What can hang from each mark:
j306: j259 j518
j881: j644
j664: j644
j500: j27
j259: j306
j452: j306 j644
j518: j306
j27: j500 j644
j326: j664
j644: j452 j664 j881
j126: j644
j45: j306

Every row comes from one small tree of marks. The marks that hang from a mark follow it in brackets, in the order of their numbers. Every link used is in the known rows. Which tree was each row made from?
Known rows:
j306[j259]: [  7.1  -0.6  -2.3   0.6  20.7  17.9 -10.4  13.1   2.1  12.8   7.2 -26.8
   8.2 -12.1   7.6  -2.2   1.2   1.2 -60.0   7.7  -6.9  -3.2 -12.8  -9.6
  -1.6]
j664[j644[j881]]: [  7.5   8.1  -2.9  -8.7 -20.9  14.4   1.9   8.0 -26.2 -29.7  13.3   5.1
   4.0 -15.1   3.7  -9.0  37.1  -4.0  26.5  -5.9 -15.8   5.5   9.6 -12.5
   1.5]
j644[j452 j664]: [ -1.4 -11.2   7.9 -56.2   0.8 -14.6  13.7   7.3 -20.4 -11.5 -28.0   9.3
 -34.1   4.4   4.4 -13.4   3.0   1.4 -18.6  -4.8  -9.2 -31.2  -1.4   2.9
 -27.3]
j664[j644[j452 j881]]: [ 12.2   9.7   2.0 -22.9 -21.3   3.0   6.5   5.5 -33.0 -40.0   5.2  19.7
  -0.8 -18.6   3.9 -11.0  34.1  -2.0  20.0 -15.8 -18.5 -10.6 -13.0  -7.7
 -15.1]
j500[j27[j644[j452 j664]]]: [ 18.2   9.1   8.5 -41.9 -27.7 -19.8  15.6  12.8 -15.0 -12.5  -1.9   2.7
 -25.7  -1.8   7.7   3.0  -1.3 -11.6  37.0  16.2 -25.5 -57.5   8.5  -5.1
 -16.1]
j27[j500 j644[j452 j664]]: [-15.5   1.8   2.8 -39.3  23.3  -6.1  16.6   9.9 -19.9 -15.5 -25.5  19.2
 -37.6   5.4   0.7  -2.8 -10.8   9.4  -3.8  17.6 -33.6   1.1   5.2   6.0
 -43.0]
j518[j306]: [  4.1  -3.5  -8.5 -15.2  45.0  -4.6  -4.6 -10.5 -24.2  -0.1   4.0 -10.7
  18.1   9.4  -1.8 -10.5  -5.0  -4.6  -0.5 -10.7 -14.3  11.3 -18.3   3.5
   5.8]
j518[j306[j259]]: [  9.5  -3.6  -9.7 -13.4  61.5  10.9 -12.6  -0.3 -24.5   9.6  10.0 -33.5
  25.2  -0.4   4.2 -12.3  -3.9  -2.9 -54.0  -3.8 -19.2  10.1 -29.1  -5.3
   3.4]
j259[j306]: [ -2.7  -5.3  -3.1 -22.5 -11.9   6.8  -4.9   5.3  -8.1   5.7  16.9 -25.4
  17.9  11.3   2.9  10.3   4.3  -6.6 -38.0 -14.1  -3.3  -2.8  14.9  -4.2
  -0.6]
j45[j306[j518]]: [  4.8 -25.1   5.5  15.5  42.4   9.5   5.5 -23.1 -16.0   0.2 -12.4 -19.8
  -3.9  -3.3  -2.0 -14.0  14.0   1.1  38.8   8.4  -7.0  -7.1  16.4  -9.5
  13.6]
j306[j518]: [  2.5 -24.0   3.6   7.6  19.7  12.0   3.4 -22.5 -14.7   2.0  -2.3 -22.5
   4.2  -6.5  -4.5  -6.1  -5.4  -5.7   3.0  12.9 -17.8 -22.8  22.2   6.5
   0.0]
j881[j644[j452[j306[j518]] j664]]: [ -2.1 -30.6  -8.0 -77.5  -4.7   2.7   5.7   3.5 -16.1 -11.6 -36.0   5.4
 -19.3   1.2   4.1 -19.6  -8.4  -7.6  25.2  22.5 -15.4   8.2  26.6 -10.2
 -31.6]
j326[j664[j644[j452[j306] j881]]]: [  0.9 -22.1 -11.4 -23.1 -17.7   0.0   4.4   4.0 -35.0 -33.4   9.4  27.2
 -13.0  -7.6  -8.5 -18.5  21.6   7.3   7.8   9.2 -11.5 -19.4  11.8  -3.7
 -12.5]
j27[j644]: [  0.9   3.1   4.8  -8.1  -1.2   1.4  -5.6  -4.4   3.6   2.6   2.4  -2.7
 -13.3  -6.0  -0.9   8.1  -4.6 -15.1   8.5   8.7 -31.0  48.6   5.1   4.5
  -5.3]
j644[j664]: [ -6.4 -13.4   2.7 -39.0   0.0  -1.8   7.2   9.4 -13.9   1.2 -17.4  -7.7
 -27.6   7.7   3.9 -11.3   8.0  -0.4 -16.3   6.9  -7.0  -6.9  25.2  -2.4
  -8.0]
j881[j644[j664]]: [ -8.9 -13.5 -13.8 -47.3  -6.8   9.9   8.3   3.5  -3.2  -2.3 -27.4 -11.5
 -17.5   0.4   7.9 -12.3   7.6 -13.7  34.1  23.7  -6.6  32.6  37.0  -6.1
 -20.0]
j500[j27]: [ 17.5  13.9  -0.4  -0.3 -28.1 -11.6  11.1  11.3  -2.9  -7.2  14.4  -2.0
   5.9   0.2   5.6   5.6   0.0  -0.1  43.2  13.1   4.3 -76.2   5.2  -7.8
   5.1]
j326[j664[j644]]: [  6.1 -23.2 -16.4   7.7 -13.9   2.2   3.3  -1.1 -12.5 -16.2  11.4  -0.1
  -6.6  -4.4 -13.5 -14.0  21.1  -3.5  19.4  18.9 -10.4 -14.3  24.7   8.3
  -1.2]
j126[j644[j452[j306[j259]] j881]]: [  6.1 -10.0   8.9 -42.5   1.9   1.8  -1.9  26.1 -26.0  -9.7  -5.1  17.2
 -18.9 -21.4   5.9 -10.5 -12.5  -3.0  16.9  -3.0  -0.8 -10.5 -25.2 -20.4
 -20.8]
j45[j306]: [  3.5  -6.4   3.4  10.6  26.5  -1.0   2.2  -4.5  -3.2  -2.0 -11.4  -2.1
  -7.4   1.1   1.7  -9.5  17.7   5.5  35.7  -3.6   8.3  11.7  -0.5 -15.8
  13.8]
j500[j27[j644[j452 j664 j881]]]: [  9.5  14.3   8.9 -48.1 -26.6 -12.2  20.4  11.4 -33.7 -22.2   2.3   6.6
 -29.4  -7.5  13.7   1.4   8.1  -8.0  32.6  13.1 -29.2 -54.6  15.7  -9.4
 -19.0]
j881[j644[j452]]: [  0.5   0.5 -11.8 -30.4  -7.3  -0.2   8.1  -5.4   1.6 -14.3 -21.4   7.3
  -0.4  -8.2   4.6  -5.4  -0.6 -11.6  38.9  10.2  -4.5  19.8  -2.9   1.7
 -30.0]
j881[j644[j452[j306[j259 j518]] j664]]: [  0.7 -31.4  -8.8 -76.3   6.1  13.0   0.9   8.7 -13.9  -5.9 -32.0  -8.3
 -16.2  -3.7   7.3 -21.0  -8.2  -6.9  -6.6  26.0 -19.0   6.6  18.7 -16.1
 -32.7]
j27[j644[j452]]: [  5.5   5.0   7.7 -20.9  -0.7  -9.9   0.0  -6.1  -2.7  -8.3  -6.5  10.5
 -18.7  -9.3   0.0   6.4  -7.4 -12.9   4.3  -0.3 -33.2  29.8 -16.8   8.8
 -22.2]
j452[j306[j259 j518] j644[j664 j881]]: [ -3.2 -36.7  14.0 -70.7  -0.6  36.6 -12.9  44.5 -27.2  -2.9   4.2 -15.2
 -16.1 -30.9   6.3 -22.0  13.8   0.0 -75.7  18.2 -30.3 -15.3  45.4 -45.8
 -10.1]

Write each row's tree:
[-24.9  17.1  -1.1   0.2  25.4  15.9  12.2   0.8 -26.1 -17.5   2.5  16.8
 -15.0  -3.7   3.7   7.7  -0.6  10.9   6.6  16.9 -30.0  29.5  13.8  -1.0
 -22.8] | j27[j500 j644[j881]]
[ -7.7 -28.1  13.6 -82.3  18.3  14.8   4.3  13.0 -55.7 -16.6 -17.8   2.9
 -30.6  -6.4  13.5 -23.8   5.7  13.5 -64.8   4.2 -23.1 -37.5  11.4 -22.2
 -25.3] | j644[j452[j306[j259 j518]] j664 j881]
[-14.7 -12.8  11.6 -87.4  -6.8  -4.8   9.2  19.6 -47.0 -25.9 -19.3  34.3
 -38.1   5.0  11.3 -18.9   8.1  16.5 -30.8 -10.4  -7.9 -20.8   5.7 -20.0
 -24.9] | j644[j452[j306] j664 j881]
[  0.9 -17.7  -9.8 -79.7  -3.8   6.2  -1.3  19.7  -6.6  -6.0 -31.5   2.2
 -17.8  -0.9   9.2 -17.9  -5.1  -3.1  -6.1  19.9  -8.2  17.6   7.7 -18.4
 -33.2] | j881[j644[j452[j306[j259]] j664]]
[ 11.9 -25.3   5.2  14.8  57.8  24.3  -3.7 -12.1 -15.6  10.3  -7.1 -42.3
   3.3 -12.1   5.0 -16.1  14.1   1.8  -8.8  14.7 -12.9 -11.2   6.9 -18.1
  12.4] | j45[j306[j259 j518]]
[ 10.2 -30.0   2.2 -22.9  19.8  22.1 -21.3  12.3  -7.0  12.3   3.5 -15.7
  12.2  -3.6  -1.3 -10.0 -18.0   8.7 -58.2  17.8 -11.6 -10.2   3.5 -22.9
   6.5] | j452[j306[j259 j518]]
[-16.3  -3.4  10.2 -64.0   0.6  -2.3  21.3   4.5 -50.0 -25.6 -20.0  14.8
 -38.9  -4.2  13.6 -15.5  20.0   6.1 -20.4  -9.6 -13.1 -29.5   9.3  -5.3
 -31.4] | j644[j452 j664 j881]
[ -8.9 -12.7  10.0 -86.0   4.3   7.2   2.4  28.0 -46.9 -18.1 -16.3  16.1
 -32.6  -2.5  16.3 -19.9   8.6  16.7 -66.9  -4.3 -12.2 -25.5  -2.8 -27.1
 -25.7] | j644[j452[j306[j259]] j664 j881]
[ -9.4  13.1   0.2  -8.4  22.5  -5.0  10.5   1.6  -7.0 -16.7 -11.9  24.2
 -16.2  -1.6  -3.1   6.7 -17.4   9.4   3.8  11.1 -27.0   7.6 -14.6   8.1
 -35.5] | j27[j500 j644[j452]]
[ -4.3 -18.9  -8.4 -80.1 -14.5  -3.1   4.2  14.4  -7.6 -12.4 -35.5  17.1
 -23.3   4.7   5.4 -16.9  -5.8  -3.5  24.7  14.9  -5.6  21.2  14.0 -12.7
 -31.7] | j881[j644[j452[j306] j664]]
[  5.7 -20.7   6.6 -79.3   3.8  -4.9  -5.4  30.8 -17.7  -2.7 -22.4  10.6
 -27.7   5.3   6.5 -18.6  -7.6  12.3 -65.3   1.8  -7.5 -24.8 -11.4 -20.6
 -22.3] | j644[j452[j306[j259]] j664]
[  5.6  13.6   6.9 -37.1 -26.4  -3.1  17.0  12.9 -29.4 -13.3   8.9  -3.7
 -25.4  -4.1  13.7   3.0  11.4  -9.4  37.9  20.4 -26.1 -41.6  32.1 -12.4
  -5.7] | j500[j27[j644[j664 j881]]]
[ -7.2  -6.3  10.7 -45.5 -32.9  12.3 -13.6  42.7  -4.1 -16.3  12.5  29.7
  -3.5 -23.4   0.0  -6.8  11.8   4.7 -19.5  -4.7  -5.5  15.3  17.7 -40.4
  -3.9] | j452[j306 j644[j881]]
[  7.6 -21.3   8.4 -50.2  -4.1 -16.6  14.0  16.4 -18.3  -3.7 -28.0   6.3
 -41.8 -10.0  -0.7 -14.6 -11.5 -15.0  42.6   1.2  -3.2 -26.1  -3.3  -0.3
 -26.6] | j126[j644[j452 j664]]
[ -0.6 -24.5  12.0 -72.3 -32.6   1.3 -14.0  54.1   7.0  -2.6  -6.6  20.4
 -21.9 -10.1  -4.0 -14.7   3.4   0.3 -32.9   4.8  -7.5   5.9  30.9 -36.5
  -6.5] | j452[j306 j644[j664]]
[ -6.3 -17.8  11.7 -76.4 -17.8  26.3 -15.7  61.4 -15.0  -5.2   3.7   2.3
 -18.5 -26.0   9.5 -18.0  18.8   5.2 -77.4   8.0 -15.5   4.0  27.2 -50.7
 -10.4] | j452[j306[j259] j644[j664 j881]]
[-13.2 -26.8  14.1 -83.3   5.1   3.2  11.4   4.9 -57.7 -24.2 -21.5  19.8
 -35.4   1.0   8.8 -22.2   4.8  12.6 -23.6  -0.7 -18.7 -36.1  19.7 -16.4
 -25.7] | j644[j452[j306[j518]] j664 j881]
[-31.3   6.2   0.7 -31.8  23.4  15.3  18.1  10.5 -36.4 -16.3 -11.3  10.8
 -37.7   2.2   7.0  -1.6   4.9  11.0  -3.5  21.3 -35.0  24.1  35.3  -4.1
 -28.6] | j27[j500 j644[j664 j881]]
[ 19.3 -10.2   2.8 -36.1  -7.8  16.2  -6.4  13.3 -37.6 -33.1   7.0   9.4
   6.0 -21.4   3.5 -17.3  22.3   2.8 -13.4  -3.8 -28.5 -18.0 -10.2 -22.9
 -10.8] | j664[j644[j452[j306[j259 j518]] j881]]
[  7.2 -43.5  12.9 -66.6  -1.2  26.0 -18.9  45.6  -2.6   9.3  -2.3 -20.5
 -11.2 -24.5  -2.0 -21.0   0.7  -3.1 -75.7  23.0 -26.7 -18.2  37.2 -41.0
  -7.2] | j452[j306[j259 j518] j644[j664]]
[ 13.4  23.6   7.3 -23.2 -27.8 -11.7  16.0   4.7 -25.6 -22.8  12.3  11.6
 -11.2 -12.5  11.5   8.9   4.6  -7.9  46.0   8.6 -24.5 -49.9  -1.1  -7.4
 -14.6] | j500[j27[j644[j452 j881]]]
[ 13.6 -32.5   9.9 -33.9  -3.0  26.6 -24.7  38.1   7.1   6.4  10.3 -14.9
  11.4 -31.3  -5.3 -12.2  -5.8  -3.6 -64.2  17.9 -22.0 -11.3  17.9 -38.0
  -1.5] | j452[j306[j259 j518] j644]
[ -2.6   1.4   7.6 -47.5   6.2   8.7  -4.8  18.3 -33.6 -19.1   0.5  25.8
  -5.6 -11.1  11.7  -9.0   2.1  18.0 -52.5 -10.7  -5.3 -14.7 -27.5 -23.4
 -20.0] | j644[j452[j306[j259]] j881]
[ -7.8   1.5   9.1 -48.8  -6.6  -3.7   1.4  10.9 -34.6 -28.2  -3.1  41.5
 -10.0  -3.8   6.8  -6.8   0.7  16.9 -12.4 -15.7  -0.7 -12.3 -19.7 -17.4
 -17.4] | j644[j452[j306] j881]
[ 27.2 -17.0   2.2 -31.0 -19.6  -3.2  -7.8   7.1 -14.8 -27.7  -1.3  18.6
   6.5  -9.9  -8.1 -14.7   8.0  -1.6  16.6  -4.2 -18.9 -19.1 -11.7 -11.4
  -7.1] | j664[j644[j452[j306[j518]]]]
[  0.2  -6.1  10.2 -52.2   0.1  -9.7   5.8   0.2 -15.1  -6.3 -19.9   5.3
 -41.2  -2.6   3.4  -3.1  -1.0 -13.6  -8.3   4.2 -38.4  24.4   3.2   4.8
 -26.9] | j27[j644[j452 j664]]
[  9.2 -21.6 -13.9  -4.8 -14.2  -6.5   7.5  -4.5 -17.5 -24.0   4.1  11.8
 -10.1  -8.1 -13.2 -16.2  18.1  -2.7  13.2  12.3 -12.5 -29.3   7.2  11.7
 -13.9] | j326[j664[j644[j452]]]
[ -7.4 -16.4   5.5 -43.4  -2.8   5.3  14.2  15.2 -34.1  -4.5 -13.6  -2.2
 -41.5 -12.4   6.9 -13.4   5.4 -13.4  48.8   6.2  -4.3  -3.2  26.0 -10.1
 -13.0] | j126[j644[j664 j881]]
[ 14.8 -10.8   4.9 -36.8 -17.0   7.0  -1.9   5.8 -39.2 -39.8   4.3  23.5
   2.3 -15.8  -0.9 -16.6  21.0   2.6  14.8  -7.8 -23.2 -17.3  -3.0 -17.1
 -10.8] | j664[j644[j452[j306[j518]] j881]]
[ 13.6   2.3   3.3 -40.2 -29.1   0.7  -3.7  18.6 -31.6 -40.2   4.8  34.5
   0.3 -11.8   1.9 -13.5  24.3   5.9  14.9 -15.5 -13.2  -4.7 -14.5 -20.1
 -10.9] | j664[j644[j452[j306] j881]]
[ 29.0  -4.8  -0.1 -33.7 -19.0   0.4 -15.0  26.1  -6.7 -21.8   1.8  16.6
   7.9 -11.8  -1.8 -13.3  11.8   2.5 -13.2  -7.3 -13.0  -9.3 -29.7 -20.5
  -9.0] | j664[j644[j452[j306[j259]]]]
